Known rows, with every way that one mark hangs from another
gumo(kilakar(senep) teduv(tusam) vomo): [ 0.60  1.47 -2.93  0.08 -0.73  3.94 -0.16 -6.44  2.23  0.22  1.79 -1.79
  0.78  3.80 -2.58 -3.10 -0.94  4.17 -1.32  1.61 -8.57  3.02]
gumo(kilakar(senep) teduv): [ 1.63  0.07 -2.53  0.05  0.78  0.63  0.16 -4.60  1.08  0.68  1.53  1.19
 -0.14  2.63 -0.61 -1.09 -2.05  1.39  2.03  1.12 -4.13  2.78]
kilakar(gumo(teduv vomo) senep): [-0.41  1.09 -2.08 -0.52 -1.63  3.32  0.63 -5.05  0.72  0.92  0.84 -0.24
  2.06  0.25 -0.85 -1.86  0.90  3.42  0.21  0.68 -6.30  1.84]
gumo(kilakar teduv(tusam(vomo))): [-2.24  2.07 -2.78 -1.84 -0.72  1.32 -1.66 -1.90  0.08  0.18  4.66 -2.31
 -0.07  3.84 -0.93 -2.31 -0.51  4.41 -0.78  0.15 -4.77  3.68]
miliv(gumo): [ 0.15  0.24 -2.86  0.05 -0.33  1.02 -0.77  2.28 -1.14 -0.35  0.17 -1.14
  0.46  0.27  0.02 -0.64 -0.96  0.27 -0.91  2.90  0.93 -0.99]
kilakar(gumo(teduv) senep): [-0.43  1.07 -1.94  0.35 -1.62  1.04  0.30 -3.49 -0.50  0.73  1.52  0.42
  1.11 -0.13  0.62 -0.56  0.75  2.09  1.56  0.22 -3.22  0.96]
kilakar(senep): [ 1.04 -0.09 -1.75  1.74  0.47  0.29  0.05 -2.50  0.04  0.22 -1.00  0.42
 -0.47  0.54  0.43 -0.74 -1.85  0.45  1.45  0.65 -1.84  0.69]
teduv(gumo(kilakar(senep) vomo) tusam): [ 1.38  1.24 -5.41  2.20 -0.73  3.65 -1.64 -2.61  2.03 -0.89  1.21 -2.62
  0.18  3.94 -2.57 -2.63 -2.03  4.74 -2.93  2.31 -5.43  2.81]
kilakar(gumo senep): [ 0.48  0.87 -1.93  1.26 -2.15  0.81 -1.77 -1.33 -1.66 -1.19  0.00  0.00
  0.14 -0.01  1.64  0.42 -0.47  2.10  2.24 -0.34 -1.84  0.54]
miliv(gumo(kilakar teduv vomo)): [ 0.39  0.65 -3.76 -2.68 -0.32  3.41 -0.74 -1.35  1.13  0.17  1.99 -1.16
  1.91  2.63 -2.51 -2.67 -0.95  2.70 -1.60  4.20 -4.47  1.82]
kilakar(gumo(teduv(tusam(zusin)) vomo)): [-3.26  0.62 -1.16 -2.43 -1.72  6.39 -0.61 -1.67 -0.13  0.87  2.52 -2.37
  4.54  0.95 -3.77 -2.33  3.89  4.69 -1.84 -0.09 -3.85  0.32]
vomo(gumo(kilakar(senep) teduv(tusam))): [ 1.27  2.59 -5.88  0.85 -1.41  2.82 -1.60 -3.26  0.73 -0.54  3.92 -2.38
  1.44  2.59 -1.45 -1.21 -1.82  2.96 -1.35  2.60 -5.89  0.88]
miliv(gumo(vomo)): [ 0.18  0.38 -2.82 -1.03 -0.42  3.14 -0.45  0.74  0.20 -0.25 -0.73 -1.91
  1.24  0.31 -1.62 -2.19 -0.89  1.79 -2.19  3.34 -2.05 -0.18]
zusin(gumo(kilakar teduv vomo)): [ 0.10 -0.20 -1.57 -2.49  0.84  3.12 -0.92 -6.27  3.75  2.12  3.12  1.12
 -0.43  2.04 -2.33 -2.71 -2.00  1.89 -1.21  1.59 -4.60  3.60]
vomo(gumo): [ 0.76  1.10 -3.25 -0.15 -0.85  0.88 -0.93  1.52 -0.15 -0.44  1.60 -1.47
  1.54 -0.73 -0.23  0.53 -0.37  0.13 -1.30  1.52 -0.16 -1.37]
senep(kilakar(gumo(teduv vomo))): [-0.22  1.23 -0.32  0.10 -0.99  3.85  0.03 -2.96 -0.29  1.53  3.06 -0.73
  1.08 -0.90 -1.79 -2.30  2.96  3.28 -0.55  0.26 -7.67  2.59]
teduv(tusam): [-0.94  1.20 -0.20  0.77 -1.43  1.19 -0.69 -0.18 -0.17 -0.87  0.72 -2.09
 -0.06  0.83 -0.71 -0.46  0.81  1.40 -1.69 -0.33 -1.39 -0.43]
teduv(gumo(kilakar(senep))): [ 2.38  0.03 -4.85  2.03  0.63  0.30 -1.23 -1.01  0.98 -0.46  1.01  0.26
 -0.66  2.74 -0.29 -0.66 -3.15  1.95  0.25  1.97 -0.98  2.39]
zusin(gumo(kilakar teduv(tusam) vomo)): [-1.06  1.01 -1.84 -1.73 -0.37  4.27 -1.52 -6.23  3.30  1.38  3.84 -1.05
 -0.30  2.96 -2.88 -3.35 -1.16  3.09 -2.89  1.32 -6.13  2.99]
kilakar(gumo(teduv(tusam) vomo) senep): [-1.29  2.36 -2.45  0.18 -3.08  4.52  0.08 -5.14  0.55 -0.19  1.63 -2.56
  2.10  1.01 -1.46 -2.36  1.82  5.02 -1.64  0.53 -7.85  1.42]

Rows
[-1.73 -0.34 -4.93 -2.28  1.59  3.13 -2.48  2.76 -0.93  1.53  3.00 -1.95
  3.12  0.30 -1.66 -1.57 -1.51  1.76  0.21  1.09  0.71  0.86]	tusam(vomo(gumo) zusin)
[ 0.38  2.80 -7.13  0.34 -1.24  2.35 -4.51 -0.63 -0.79 -1.60  4.07 -3.72
 -0.12  3.32  0.25 -1.55 -4.04  4.71  0.10  1.30 -5.63  2.86]	teduv(tusam(vomo(gumo(kilakar(senep)))))
[-2.83 -2.04 -2.48 -2.05  3.16  2.99 -2.29 -1.41  0.61  3.72  2.58  0.52
 -0.31  0.66 -1.03 -2.39 -3.13  0.84  1.10 -0.01  1.30  2.97]	tusam(vomo zusin(gumo))
[ 1.40  0.20 -2.85 -0.81  0.74  2.79  0.32 -6.50  2.38  0.94  1.22  0.32
  0.82  2.90 -2.30 -2.52 -1.65  2.80  0.64  1.60 -6.97  3.57]	gumo(kilakar(senep) teduv vomo)
[-2.81  0.12 -2.96 -3.01  1.16  3.64 -2.04 -1.22 -0.09  1.49  4.73 -1.60
  1.95  4.14 -2.95 -2.90 -0.41  4.31  0.41 -0.08 -2.76  3.60]	gumo(kilakar teduv(tusam(vomo zusin)))
[ 0.27  1.15 -0.31  1.08 -1.14  1.80 -0.23 -1.19 -1.75  1.63  3.59  0.01
  0.30 -1.06 -0.37 -0.72  2.58  1.71  1.05 -0.13 -4.69  1.71]	senep(kilakar(gumo(teduv)))
[-4.03  3.18 -2.31 -1.78 -3.07  2.11 -1.37 -0.38 -1.53 -0.11  4.34 -2.92
  1.07  0.99  0.40 -1.42  2.03  4.91 -1.33 -1.03 -3.90  1.98]	kilakar(gumo(teduv(tusam(vomo))))
[ 2.33  0.03 -4.99  1.17  0.82  2.44 -1.18 -2.64  2.35 -0.10  0.40 -0.49
  0.29  3.26 -2.06 -2.29 -2.96  3.41 -1.08  2.34 -4.01  3.21]	teduv(gumo(kilakar(senep) vomo))
[ 2.40  1.15 -5.57 -0.26  0.12  1.64 -0.94 -3.25  1.09  0.28  3.14 -0.16
  1.71  1.85 -0.81 -0.74 -2.49  1.39  0.37  2.74 -4.32  1.32]	vomo(gumo(kilakar(senep) teduv))
[ 1.06 -0.49 -3.27 -0.67  1.66  3.26 -0.73 -8.80  3.56  2.59  2.28  1.13
 -0.83  2.54 -1.95 -3.34 -3.96  1.96  0.16  2.27 -6.70  4.42]	zusin(gumo(kilakar(senep) teduv vomo))
[-0.36  2.03 -6.69  1.76 -0.10  1.59 -2.87 -0.43  0.32 -0.51  2.96 -2.62
 -1.23  4.29 -0.18 -2.47 -3.50  5.09 -1.12  1.21 -3.36  4.15]	teduv(gumo(kilakar(senep)) tusam(vomo))
[ 1.22 -2.81 -3.13 -0.85  3.09  5.18 -3.26 -6.10  2.22  2.42  0.93  1.39
 -0.05  2.93 -2.77 -3.03 -4.91  2.12  2.12  1.33 -3.42  3.81]	tusam(zusin(gumo(kilakar(senep) vomo)))
[-0.55  1.81 -4.10 -1.76 -1.92  4.65 -1.22 -1.43  0.86 -0.71  2.76 -3.11
  1.77  3.46 -3.04 -3.18 -0.11  4.31 -3.68  3.91 -5.71  1.30]	miliv(gumo(kilakar teduv(tusam) vomo))
[-1.37 -0.23 -1.01 -1.82  1.26  3.09  1.42 -6.01  3.52  3.82  2.13  0.64
  0.38 -0.24 -2.37 -3.06 -0.66  0.61 -2.48  1.60 -3.81  1.91]	zusin(gumo(teduv vomo))
[-2.57 -1.11 -3.26 -1.92  1.52  3.91 -5.20 -1.42  0.24  1.50  4.30 -1.11
 -0.88  3.79 -1.53 -2.56 -3.71  3.37  0.80 -0.39 -0.86  3.83]	teduv(tusam(vomo zusin(gumo(kilakar))))
[ 0.91  1.13 -0.15  1.21 -1.63  3.36 -2.04 -0.87 -1.46  0.00  1.83 -1.31
 -0.23 -0.87 -0.97 -1.59  1.68  3.25  0.39 -0.14 -6.29  2.15]	senep(kilakar(gumo(vomo)))
[ 1.24  0.32 -3.61 -0.50  0.03  2.42 -1.14  0.06  2.20 -0.46  1.22 -0.84
  0.72  2.94 -2.19 -1.44 -1.00  2.90 -2.44  1.89 -2.21  2.41]	teduv(gumo(kilakar vomo))
[-2.70 -0.02 -5.19 -3.08  2.05  3.70 -0.19  0.68  0.23  3.29  4.50 -1.52
  4.30  0.36 -2.63 -2.15 -0.13  1.88 -0.60  1.76 -0.67  1.25]	tusam(vomo(gumo(teduv)) zusin)
[-1.23 -0.09 -4.23 -1.98  0.10  4.59 -2.20  1.08 -0.87  0.50  3.13 -1.70
  3.07  3.41 -3.47 -2.12 -0.05  2.91 -0.75  3.16 -0.88  0.36]	miliv(gumo(kilakar teduv(tusam(zusin))))
[ 0.13  2.75 -4.36 -0.83 -2.25  2.53 -1.69 -0.52  0.61 -0.88  4.73 -2.60
  2.08  2.35 -1.65 -0.80  0.22  2.50 -2.73  1.83 -3.94  0.00]	vomo(gumo(kilakar teduv(tusam)))
[-0.57  0.54 -4.74 -1.74 -0.17  4.73 -2.18  0.19  0.35  0.35  4.56 -2.15
  3.90  2.49 -3.58 -1.32  0.35  2.56 -1.60  1.72 -2.02 -0.06]	vomo(gumo(kilakar teduv(tusam(zusin))))
[-0.85  1.65 -3.03  0.98 -1.10  3.36  0.37  0.30  2.05 -0.02  1.23 -3.53
  1.18  1.24 -2.83 -2.54  1.10  3.31 -5.47  1.85 -2.57  0.28]	teduv(gumo(vomo) tusam)
[-3.25  0.14 -4.68 -0.27  1.62  3.42 -1.48  2.64 -0.04  1.93  2.98 -2.82
  2.12  2.04 -2.69 -2.49 -0.21  3.65 -2.56  0.69  1.17  1.58]	teduv(gumo tusam(vomo zusin))
[ 0.13 -0.42 -1.42 -1.68  1.04  0.93 -1.20 -4.57  2.32  2.01  3.65  1.76
 -1.27  1.97 -0.77 -1.20 -2.27  0.26  0.03  1.03 -1.80  2.64]	zusin(gumo(kilakar teduv))
[ 0.43  0.39 -0.86 -2.49  0.28  2.51  0.09 -3.79  2.26  0.35  1.83 -0.04
  1.44  2.60 -2.46 -2.12  0.06  2.60 -0.83  1.13 -5.17  2.96]	gumo(kilakar teduv vomo)
[-0.84  2.68 -0.74  1.05 -2.48  5.05 -0.57 -2.93 -0.80  0.64  4.07 -3.00
  1.04 -0.08 -2.43 -2.85  3.91  4.61 -2.33  0.22 -9.07  2.14]	senep(kilakar(gumo(teduv(tusam) vomo)))
[-3.39  2.04 -2.13 -1.35 -0.51  1.47  0.83 -1.59  0.30  1.63  3.47 -2.45
  0.64  1.50 -0.88 -2.60  0.80  3.08 -1.96  0.02 -3.94  2.22]	gumo(teduv(tusam(vomo)))
